Each row comes from the steps of one walk. Every step used is in the known rows, and no mark comes twice. Write the walk behind each row, first mark first.
Known rows:
muve, rerak, siviz, dekoz: [ 13   0 -25  -2 -13  -2   5  14  22 -16 -20  19  12 -21  22   3   2  13
  26]
lopuni, dekoz, baze: [ 28 -11 -14  15   8 -25 -19  12  -3 -11  29  20 -10  26  54  -5 -25  -8
  19]
muve, rerak, siviz, dekoz, baze: [ 19 -11 -31  -2 -22   4  -2  18  30 -10  -5  12   0 -23  42  -5  -9  16
  15]
siviz, rerak, guvak, dekoz, keva: [-18 -20 -24 -19  26   6  21 -28   0   7  -8  16 -27 -11 -22   1 -20 -10
 -34]
guvak, dekoz, siviz: [ -4  -8 -13  -3  13 -38  -3  14  -9 -23 -21  30   8 -17  32  16  10 -20
  31]
dekoz, guvak: [-13   5 -36   0  20 -29  32   9 -17 -21   3  15   0  18  -1  18  25  -1
   0]
lopuni, dekoz, keva, rerak, siviz: [ -8  15   6  -1 -10  -9   1  -8  -5  14   5   1 -12  26  58  12 -34  -7
  26]
rerak, guvak, dekoz, siviz: [-27 -14 -20  -5  23 -49   2  25   5   2 -21  32  13 -31  15  34  30  -4
 -12]
lopuni, dekoz: [ 16   7  -6  16  22 -34  -9   6 -15 -18   4  30  11  31  24   8 -10 -14
  37]
rerak, siviz, dekoz, keva: [-26 -26  17   1 -16 -30  -1  -3  23  -1  -9  -9   2 -14  24  -4  -6   6
  10]
siviz, rerak: [ 13 -15 -32   3  14  25  24 -37   1 -47  -1  15 -19  39 -41 -14 -21 -17
   5]
lopuni, dekoz, keva, rerak, guvak: [-17  19  -4  -8  13  -9   1 -11  -9  24   9   6 -13  26  38  23 -26  -9
   7]
keva, rerak, siviz, dekoz: [-16 -10  -7  19 -17  22  -3 -14  20   0   1 -13  20  22  20  16 -23  -4
  40]
keva, rerak: [ -2  19 -18  25  10  29  19 -34  -7 -28   9   5   5  64  -3  21 -19 -19
  31]
lopuni, dekoz, keva, rerak: [ -4  24   1  -3   9  -3   2 -20 -18   9  11   4 -17  41  41  13 -36 -16
  27]
siviz, rerak, guvak, dekoz: [ -7 -25 -34  -6  28   6  14 -20   1  -2  -8  24 -10  -7 -29   4 -13 -10
 -21]
muve, rerak, keva: [ 12  46 -22  19  15 -16  21 -15 -12 -63 -15  21 -20  40 -12  12  10  -9
  17]
muve, rerak, keva, dekoz: [  0  44  -1  12   0 -18  28  -7 -13 -51 -21  26  -6  26  -8  20 -15  -7
  22]
guvak, rerak: [ 19   9 -41  -5  24  11  28 -23 -20 -41   1  26 -22  27 -18   7 -13  10
  17]
guvak, dekoz, baze: [ 16 -16  -6  19  24 -24  -7  -6 -14  -7  17  27 -11  -2  44  -6 -21 -15
   3]
muve, rerak, guvak: [  6  21 -42  -3  20  -7  27   8   7 -20 -17  37  -1   2  -6  25  23   9
 -14]

Write each row's walk:
[-32  18  22  16 -15 -54  17   1  -7 -63 -21   5   1  31  -8  29  -6 -21
  29] : rerak, keva, dekoz, siviz
[-22  26   1   0   7  16  31 -49  -9 -13   8  -8 -31  53   9  13 -26 -18
   2] : dekoz, keva, rerak
[  4 -20 -31 -10  -4   4   6  -4   7 -13  -7   8  -6 -16   5   2 -17  26
  27] : guvak, rerak, siviz, dekoz
[  5  28 -28  11  24 -10  22 -32 -27 -59  -1  11 -37  43 -29  11  -7   4
  17] : guvak, rerak, keva
[  7  -2 -30  -8  -8 -23 -13  13   1 -39 -11   8 -12  20  16   8 -11 -19
  42] : lopuni, dekoz, siviz, rerak, keva
[ -4  23 -29 -18  26 -15  23   4  -5  11 -21  37 -13 -27  18  22   7   5
 -23] : muve, rerak, guvak, dekoz, keva
[-19   0 -13   1  -3  -2  34 -23 -13 -41  -7   0 -22  29 -42   4 -33 -16
   3] : siviz, rerak, keva, dekoz, guvak
[-19  10  16   2   7  -9  13 -25 -15  19  -5   6 -13  -3  48  10 -30 -14
  11] : guvak, dekoz, keva, rerak, siviz
[-12 -18 -50 -25  21   1   3   4 -12   7   6   0  -3 -20  -9  11  -7  15
  22] : siviz, dekoz, guvak, rerak
[-10   0   0  13   0   2  26 -38  -8 -55  -9   5 -21  43 -48  -2 -42 -23
  11] : siviz, rerak, keva, dekoz
[-29  -5   3  -9  14  16  -4 -38   3   8  10 -21 -11  20   1   7 -34 -14
  22] : siviz, dekoz, keva, rerak
[-14 -20  -9 -22 -29  -2  28   5  12 -37 -25  19   9  -3  -6  15 -36 -14
  27] : keva, dekoz, siviz, rerak
[  8   0 -21  -6  -2 -39 -14  30   1 -26 -11  24  10  12  41  17   5 -13
  46] : lopuni, dekoz, siviz
[-38  20  -4  -5  12   7  31 -37   1   6   5  -7 -27  36   5  27 -13  -9
 -23] : dekoz, keva, rerak, guvak
[-26   4 -28   2  10   7   6  -1   5  11  -9  11  12   4  21  45  -2 -12
  10] : keva, rerak, guvak, dekoz, siviz
[-22 -21 -27  -7  22 -20  -3   9  -4   3   5  -2  13  -9  -6  11   6   0
  18] : siviz, dekoz, guvak
[-27 -25 -14 -27 -26  -8  28  14  19 -22 -28  21  12 -15 -10  27 -25  -8
   7] : keva, dekoz, siviz, rerak, guvak
[  1 -36 -39  -6  21  13   9 -16   9   2   8  18 -22 -10 -10  -5 -23  -6
 -33] : siviz, rerak, guvak, dekoz, baze
[-24 -31 -12   2 -16 -35   0  26  19   4  -8  -4  22 -27  24   8  12  14
  16] : rerak, siviz, dekoz, guvak
[ -1   3 -20  20  14   5  19 -45  -6 -66  -1   0 -33  56 -52 -10 -17 -24
   6] : siviz, rerak, keva
[  2   5 -17 -14 -17  -3  11   6  21  -7 -20  10  -7 -23  29   1  -5  13
  14] : muve, rerak, siviz, dekoz, keva
[ -7  -8 -21  -5   9 -21  -1  -4  -9 -36 -21  14 -16  -8   7   6  -6 -26
  26] : guvak, dekoz, siviz, rerak, keva
